In the rows, zero is written as 128.
Known rows, with every way that one mark hangs from another:
bezoz{vurul{zage}}: [126 132 117 127 126 115 128 130 156 118 120 104 131 123 136 145 129 132
 126 139 138 152 114 118 133 135 108 115 137 126 133 134 131 145 150 120
 144 144 145 123 139 138 127]
zage{vurul{belopi bezoz gubaf kile{mozodo}}}: [117 130 118 138 115 115 154 122 211 112 109  95 112 116 104 162 107 118
 139 148 178 155  71  86 158 128  75 134 150 122 132 185 118 152 156 147
 160 156 194 107 162 148 145]
zema{duzo lifi{vurul{bezoz kile}}}: [158 136 116 114 132 139 158 119 155  87 116 101 121  97 129 122 130 101
 157 136 113 108 114 141 131 103 131 108 162 134 123 176 133 132 125 126
 112 129 148 126 121 122 136]
lifi{vurul}: [132 136 122 127 131 125 133 117 137 124 122 126 134 126 142 125 119 129
 149 131 121 116 117 124 128 102 149 119 137 120 137 140 130 133 127 125
 120  99 129 133 115 128 131]
bezoz{vurul}: [131 133 119 128 131 112 122 127 137 135 127 115 133 128 141 134 122 138
 126 132 136 145 125 125 129 130 117 127 132 124 136 120 129 140 129 121
 140 135 136 130 136 136 118]
zema{duzo lifi{vurul}}: [165 138 121 111 140 140 151 116 119 112 123 118 127 108 139 106 121 107
 158 126  98  98 132 157 122 100 148 110 154 138 125 155 138 126 101 121
 105 121 132 137 110 116 129]
lutu{boro{pifat}}: [138 131 124 125 124 129 112 131 130 137 133 152 164 135 102 117 102 145
 112 102 151 137 134 153 128 148 160 138 130 117 137  65 132 135 135 121
 134 131  95 124 132 122 104]
zage{mozodo{kile{vurul}}}: [126 141 125 130 125 128 136 115 179 111 134 117 125 133 129 166 105 132
 150 135 114 112  91 120 133 115 111 140 136 150 122 135 130 146 111 135
 112 139 185 124 138 132 132]
gubaf{gabir vurul{bezoz kile{mozodo} vusa}}: [ 96 123 117 138  95 112 163 152 198 103  98  86  86 136  94 131 101 136
 119 149 150 136  93  90 127 143  85 112 125 138 152 166 113 140 176 185
 148 148 207  98 153 163 133]
belopi{pifat vurul}: [126 151 111 151 117 119  98 123 130 121 107 137 123 123 133 121 167 140
 108 138 128 147 148 127 130 142 139 126 166 135 139 119 114 121 134 111
 134 105 127 109 129 133 125]
zage{vurul{belopi gubaf kile niler}}: [117 128 115 142 114 122 155 120 185 118 104 103 103 115 103 146 113 129
 143 141 169 162  87  89 148 132  72 126 150 112 135 190 120 137 140 141
 170 150 176 114 176 141 138]
vusa{vurul{kile{mozodo}}}: [123 129 118 141 119 110 134 123 184 106 121 108 113 118 118 133 134 131
 130 151 104 146 109 120 129 133 121 135 157 143 130 162 115 135 147 133
 133 142 170 115 158 133 141]
kile{mozodo vurul{bezoz vusa}}: [118 130 122 140 121 113 137 112 216 138 117  92 117 134 114 153 101 117
 152 156 147 132  72 100 153 127 110 111 149 135 130 165 121 138 140 149
 139 157 191 117 156 136 149]
vurul{belopi bezoz kile{mozodo} niler}: [113 126 112 151 108 122 140 131 218  93 104  82  99 112  91 163 117 116
 118 159 174 166  68  80 162 137  74 116 170 125 131 207 108 126 145 162
 159 165 186 108 182 135 156]
zage{vurul{bezoz niler}}: [115 130 120 132 119 129 140 116 190 124 118 100 109 118 114 149 119 128
 156 141 168 145 102 107 152 120  96 124 136 117 130 162 137 141 125 141
 154 132 162 114 158 132 129]
kiruf{duzo{zema{lifi}}}: [147 141 130  97 155 175 131 131 102 124 143 141 112 111 144 131 126  93
 142 130  87  98 159 151 122 133 133 119 131 155 114 140 121 125 122 128
 139 138 118 137 130 119 140]
belopi{vurul}: [124 147 114 138 120 122 114 120 132 123 113 121 115 129 131 123 145 137
 124 136 112 141 147 133 124 130 136 124 146 131 137 139 125 120 136 118
 132 121 133 117 144 131 130]
kile{mozodo}: [130 131 124 131 129 121 126 124 147 134 132 123 127 137 130 138 119 127
 127 137 121 126 106 125 128 129 132 130 140 147 127 137 122 135 124 135
 124 142 157 131 132 129 138]
lifi{vurul{belopi bezoz zage} zema{duzo}}: [149 152 119 128 119 138 154 111 171  93 103  78 130  92 116 160 119  99
 147 139 137 121  94 130 149  97 126  91 169 127 139 192 118 129 129 133
 112 119 154 125 118 131 151]
kiruf{duzo{zema{lifi{vurul}}}}: [149 145 127  96 157 173 134 125 106 122 139 140 115 110 151 129 122  93
 152 132  84  91 153 149 122 120 144 115 136 151 118 146 123 128 121 126
 135 123 118 139 124 119 141]
vusa{vurul{belopi{pifat{boro}} gubaf niler}}: [117 130 115 161 114 103 124 129 164 122  99 113 113 111  99 112 132 138
 100 139 158 183 122  97 149 142 103 134 163 119 143 157 104 135 123 141
 170 132 144 117 164 139 134]
gabir{gubaf}: [115 126 129 126 118 116 141 150 112 136 118 130 122 138 126 116 112 126
 118 128 122 127 121 125 114 131 123 130  94 131 143 119 122 137 129 146
 132 127 139 133 127 146 119]
vurul{gubaf kile vusa}: [116 114 114 140 114 119 157 131 174 109 101 100 107 119 111 131 136 124
 121 144 141 162  96  94 126 143  83 110 140 115 129 184 112 126 173 125
 160 150 161 122 157 152 146]
lutu{boro}: [133 121 125 128 125 130 131 129 126 138 133 142 144 133 112 121 107 133
 116 116 140 133 135 145 132 137 145 134 125 122 135  88 134 134 132 127
 131 135 109 124 134 123 114]
lifi{vurul{gubaf kile vusa zage} zema}: [133 143 109 139 113 124 168 112 186  97  91  89 115 103 120 156 143 113
 147 148 120 142  75 111 122 113 111  83 160 118 142 209 110 132 171 112
 133 120 165 131 137 150 161]
bezoz{vurul{kile niler}}: [124 130 108 138 121 113 130 126 168 114 115  98 115 119 128 144 133 140
 128 143 140 164 106 107 130 137  95 119 151 122 136 156 122 137 139 125
 157 147 156 124 166 137 127]
pifat{boro{lutu}}: [128 140 121 131 132 115  96 134 134 129 132 152 157 135 108 120 137 146
 106 103 121 138 132 133 148 143 157 140 129 132 133  59 127 146 134 131
 134 120 106 130 124 121 105]
vusa{vurul{gubaf{gabir} kile{mozodo} niler zage}}: [106 114 109 146 102 105 166 133 203  92  93  75  88 116  99 133 135 134
 117 156 129 184  88  91 118 142  87 117 148 137 143 211 109 146 169 151
 168 163 203 108 184 154 155]
duzo{zema{lifi{vurul{niler vusa}}}}: [147 151 116 116 145 149 139 118 138 124 118 129 106 120 133 125 124 103
 152 145 100 118 130 142 125 114 123  99 141 135 132 174 127 123 123 129
 139 120 123 149 143 123 145]
zema{duzo lifi}: [162 132 126 112 137 142 147 125 113 116 128 120 122 110 128 108 128 106
 141 124 104 108 141 160 122 121 132 117 146 145 117 146 136 122 102 124
 112 144 131 134 121 116 127]
niler{vurul{bezoz gubaf}}: [114 107 126 137 122 114 148 132 170 111 103  90 100 112 111 130 117 119
 119 141 155 152 113 103 125 122 111 133 135 109 136 155 121 150 156 128
 147 141 141 123 150 142 141]
kiruf{duzo}: [129 124 132 112 139 157 129 132 115 126 139 127 122 117 140 130 124 115
 134 125 112 110 144 129 129 135 134 125 132 141 116 129 122 124 125 130
 137 134 129 122 127 125 131]
zema{duzo lifi{vurul{gubaf zage}}}: [160 130 118 111 134 137 167 119 133 101 111 104 122 104 132 111 127 101
 152 131 110 116 118 144 118 104 132 102 153 135 125 177 136 136 124 118
 121 135 145 135 115 129 141]
belopi{pifat{boro}}: [126 144 121 145 127 118  96 134 127 128 124 156 148 122 122 122 153 139
 104 121 143 138 133 116 149 147 142 138 151 133 133  81 113 143 127 126
 133 106 112 123 108 124 114]
kile{mozodo{zage{vurul{bezoz gubaf}}}}: [120 130 124 131 119 122 141 118 193 111 124 109 124 135 121 170 111 125
 146 143 144 136  78 109 139 119  97 137 137 150 124 153 126 155 134 141
 137 158 195 122 140 141 152]
mozodo{kile zage{vurul{belopi bezoz vusa}}}: [110 137 123 142 105 137 142 121 224  69 116 111 120 121 104 194  92 125
 161 143 149 131  69  97 164 121  61 126 132 142 119 156 142 136 138 154
 134 161 199 111 156 135 152]
pifat{boro}: [124 143 123 133 131 119 108 131 129 129 130 143 144 127 119 124 132 139
 118 117 127 133 133 122 146 136 142 137 132 130 131  93 124 146 129 134
 133 119 115 132 121 120 118]
zage{vurul}: [126 136 126 125 128 128 134 116 153 137 130 128 126 127 129 138 117 132
 157 130 137 124 118 126 141 122 118 133 129 126 128 130 137 140 126 129
 134 124 148 121 135 128 121]
zage{mozodo vurul{belopi bezoz kile niler vusa}}: [109 138 109 143 110 130 154 121 252 105 106  74  92 114  95 170 104 127
 149 162 178 160  66  81 180 128  47 114 168 114 125 213 116 136 135 153
 160 144 208 101 185 142 137]

Rows:
[117 123 123 135 122 126 142 131 189  88 115  99 101 116 116 156 115 126
 133 145 114 131  99 113 129 125 111 127 149 136 125 149 129 150 150 126
 120 144 165 120 147 129 142]  niler{vurul{zage{mozodo{kile}}}}
[112 113 124 126 112 120 165 144 138 111 102 101 115 128 114 127 127 128
 109 128 149 158 109 103 113 138 101 116 106 125 142 162 121 147 169 143
 154 147 160 118 136 156 140]  vurul{gubaf{gabir} zage}
[101 113 117 149 100 109 164 139 200  95  85  65  90 107  85 128 115 125
 107 152 176 194 100  84 143 135  72 114 135 112 148 212 114 139 159 165
 179 156 180 102 184 155 151]  vusa{vurul{belopi bezoz gubaf{gabir} niler zage}}
[116 129 116 157 110 117 128 131 185 103 100 104 106 106 100 128 137 128
 114 153 149 173 114 103 154 143  98 114 171 124 136 175 113 124 137 141
 157 138 153 105 167 132 143]  vusa{vurul{belopi{pifat} niler zage}}
[125 139 122 142 118 129 127 139 170 105 114 119 127 117 112 153 131 121
 105 144 158 147 100 104 162 142  94 119 166 132 125 151 109 135 137 135
 132 132 158 107 128 136 136]  vurul{belopi{pifat} zage{mozodo}}
[101 129 122 143  98 113 147 162 144 119  95 119  98 134 100 119 107 127
 107 140 152 140 108 100 126 144  92 115 121 132 156 139 114 137 140 170
 152 136 167 114 143 157 124]  gabir{gubaf{vurul{belopi{pifat} niler zage}}}
[106 140 101 146 102 124 134 128 216  77  90  80  98 109 106 151 159 123
 125 164 135 167 106  99 147 144  90  94 164 121 130 194 119 122 195 125
 153 142 168  95 170 144 152]  belopi{vurul{bezoz kile vusa zage}}
[106 117 114 159 106 119 141 144 233  75  84  83  93  94  87 151 129 111
 111 166 170 166  83  75 168 150  77 101 180 106 130 185 107 132 193 138
 151 149 161  96 167 137 153]  niler{vurul{belopi{pifat} bezoz kile vusa zage}}
[107 109 117 134 107 121 168 140 152 110  93  87  98 126 104 127 128 131
 111 135 159 176 101  93 113 139  86 106 116 121 145 189 120 141 156 150
 172 154 169 120 161 154 145]  vurul{gubaf{gabir} niler zage}
[110 116 109 161 104 121 149 138 191 109  79  90  99 112  89 134 133 119
  99 154 190 194  84  70 157 156  57  86 167 107 135 208 106 117 156 141
 186 155 163 112 172 151 155]  vurul{belopi{pifat} gubaf niler vusa zage}
[144 148 120 113 142 145 148 126 146 107 112 120 114 111 125 139 120  90
 140 145 126 128 119 131 133 112 112 107 137 131 133 180 125 139 146 132
 144 131 131 139 135 134 154]  duzo{zema{lifi{vurul{belopi bezoz gubaf zage}}}}
[111 115 115 147 116 115 144 132 224  96 102  80  90 112 103 146 118 118
 129 162 138 149  84  92 143 135  99 114 164 121 129 179 114 138 174 137
 140 153 172 113 169 134 151]  niler{vurul{bezoz kile{mozodo} vusa}}
[106 130 114 134 104 126 156 141 207  91 107  94  92 127 103 147 124 130
 132 154 129 130  95 101 133 140  79 106 154 136 131 170 118 138 175 147
 139 145 194 103 148 152 137]  gubaf{vurul{kile vusa zage{mozodo}}}
[123 142 112 150 121 114 112 129 187 114 102 123 143 118 107 128 120 129
 118 133 168 147  98  97 177 124 130 107 161 106 142 127 116 132 144 141
 143  98 127 116 125 134 124]  lifi{vurul{belopi{pifat{boro{lutu}}} bezoz vusa}}
[120 122 124 138 122 114 149 114 170 146 109 107 118 132 118 130 109 123
 147 139 144 141  97 102 133 129 106 113 132 116 134 159 122 133 143 132
 151 148 163 125 153 143 140]  kile{vurul{gubaf vusa}}
[114 128 119 139 116 116 144 115 235 122 111  82 115 128 109 164 108 111
 153 163 149 139  60  93 157 132 100  99 154 136 126 179 124 143 162 149
 143 166 201 110 159 138 158]  kile{mozodo vurul{bezoz vusa zage}}
[117 135 118 132 117 122 159 123 218 106 113  88 109 114 106 170 107 123
 138 147 179 154  74  88 162 120  62 141 150 118 128 188 114 158 144 142
 153 144 201 104 158 153 135]  zage{mozodo vurul{belopi bezoz gubaf kile}}
[159 158 114 133 124 130 149 105 158 107 112  97 129 103 126 155 116 109
 148 138 103 110  87 134 134 101 138 104 185 145 140 187 105 124 115 130
 101 122 169 134 124 126 149]  lifi{vurul{belopi kile{mozodo}} zema{duzo}}
[114 114 119 134 113 119 154 132 181  91 105  92 113 110 109 148 141 117
 117 142 166 162  93  92 130 131  87 129 133 115 130 176 115 145 174 130
 158 148 162 113 149 154 147]  vurul{bezoz gubaf kile}
[121 126 111 142 117 123 137 124 183 107 116 103 105 124 113 149 135 130
 130 149 127 150  87 103 129 138 103 119 162 140 128 180 114 129 137 139
 145 154 176 122 168 129 147]  vurul{kile{mozodo} niler}
[113 134 121 152 105 133 139 115 213  83 111 112 115 129 102 185  89 127
 161 144 131 132  64  94 151 125  71 115 143 146 124 163 133 124 123 156
 135 173 201 120 172 127 161]  mozodo{kile{vurul{belopi niler vusa}} zage}
[142 141 123 101 151 174 137 124 130 114 131 121 104 105 141 136 123  91
 152 138 104 105 143 137 129 118 129 109 141 145 120 167 123 128 121 134
 148 128 127 135 138 122 146]  kiruf{duzo{zema{lifi{vurul{bezoz niler}}}}}
[127 150 112 142 125 108 110 137 171 117 116 115 140 119 124 151 126 138
 102 140 160 163 105 102 165 146  97 125 165 129 135 120 112 155 137 130
 146 133 152 116 133 138 119]  bezoz{vurul{belopi{pifat{boro}} zage{mozodo}}}
[101 126 120 135 101 113 154 156 143 118 103 115  94 137 108 118 111 133
 122 138 127 130 110 108 107 137 100 125 110 135 154 140 117 139 143 164
 147 137 172 121 150 157 122]  gabir{gubaf{vurul{kile niler}}}
[109 130 131 134 105 117 150 155 124 128 107 120 101 142 102 110  85 141
 112 123 149 123 131 111 124 136 106 127 110 132 159 129 119 132 138 185
 138 133 163 109 135 150 116]  gubaf{gabir vurul{belopi}}
[ 97 125 126 140  97 116 158 157 169 118  95  94  90 136  88 116  82 134
 111 138 175 138 115  92 141 139  81 109 114 120 158 157 118 128 155 194
 152 138 177 101 149 159 124]  gubaf{gabir vurul{belopi bezoz vusa}}
[112 115 119 142 112 107 155 130 152 124 101  93  96 123 109 105 123 141
 116 137 136 173 126 109 113 130 105 128 124 123 148 176 116 135 131 148
 165 139 162 120 169 149 134]  vusa{vurul{gubaf{gabir} niler}}
[151 154 119 111 147 148 138 121 130 111 125 140 117 116 138 134 131 100
 152 140  91 107 131 147 120 113 133 115 141 141 130 159 125 133 137 122
 127 119 123 144 130 122 143]  duzo{zema{lifi{vurul{kile}}}}
[160 153 120 121 131 137 146 102 123 122 119 106 136 107 140 137 126 115
 156 124  97 100 119 154 118  92 160 105 158 138 139 157 120 125 101 115
  97 101 136 143 104 124 134]  lifi{vurul zema{duzo}}
[115 126 114 148 110 114 150 131 163 114  86  96 113 117 111 124 111 128
 115 138 192 164  93  79 142 114 103 112 143 103 157 184 109 137 133 157
 163 110 156 116 141 153 138]  lifi{vurul{belopi{pifat} bezoz gubaf{gabir} niler}}
[103 111 112 141 103 109 171 142 209 101  91  71  96 124  98 142 119 123
 109 153 167 173  70  75 131 143  70 110 128 125 141 205 104 142 186 160
 167 162 203 109 165 167 152]  vurul{bezoz gubaf{gabir} kile{mozodo} vusa}
[100 126 125 130 101 111 154 160 154 109 106 112 101 133 108 126 110 125
 119 139 138 125 108 107 115 133 100 130 103 133 152 132 118 147 158 165
 141 134 172 114 137 162 121]  gabir{gubaf{vurul{bezoz kile}}}
[111 123 120 137 108 126 160 137 212  73 102  77 112 111  96 178 108 111
 111 148 181 165  68  82 155 126  57 123 139 127 126 194 121 151 159 148
 153 164 195 108 152 158 156]  vurul{belopi bezoz gubaf zage{mozodo{kile}}}
[107 137 108 150 100 112 130 138 162  96  81 100 109 116 114 130 166 132
  92 144 167 178 124  97 129 147 106 115 147 127 150 158 109 142 176 130
 161 123 160  93 139 161 139]  belopi{pifat vurul{bezoz gubaf{gabir} zage}}
[101 126 129 128 105 112 150 158 138 124 109 116 105 139 112 118 102 126
 119 134 142 121 118 115 115 128 108 130  94 132 153 120 123 146 142 167
 139 129 162 119 129 161 117]  gabir{gubaf{vurul{bezoz}}}
[117 117 113 149 111 121 154 132 168 105  95  96  99 113  96 138 123 123
 111 142 167 177  90  83 137 140  71 119 154 111 136 203 106 124 146 143
 173 160 163 120 180 144 150]  vurul{belopi gubaf kile niler}
[153 155 122 109 150 148 134 120 118 124 127 143 120 120 141 127 125 101
 151 136  93 104 139 153 120 109 140 115 134 141 131 149 129 132 124 124
 125 115 114 149 124 121 140]  duzo{zema{lifi{vurul}}}
[121 122 119 155 115 116 137 137 152 132  96 118 118 121 106 119 122 122
  98 139 178 169 106  89 151 148  82 111 151 109 136 164 104 117 142 135
 163 137 142 120 143 150 138]  vurul{belopi{pifat} gubaf vusa}
[120 135 111 162 107 124 124 131 197  89 104 116 111 119 100 167 132 127
 112 154 155 161  71  86 156 148  78 122 187 144 129 177  99 124 132 150
 148 159 186 110 166 130 156]  vurul{belopi{pifat} kile{mozodo{zage}} niler}
[110 112 127 128 113 116 159 141 145 118 104  94 113 126 111 126 118 126
 107 128 174 159 112  99 121 128  99 129  99 117 145 158 119 148 154 153
 158 139 156 117 137 160 133]  vurul{bezoz gubaf{gabir}}
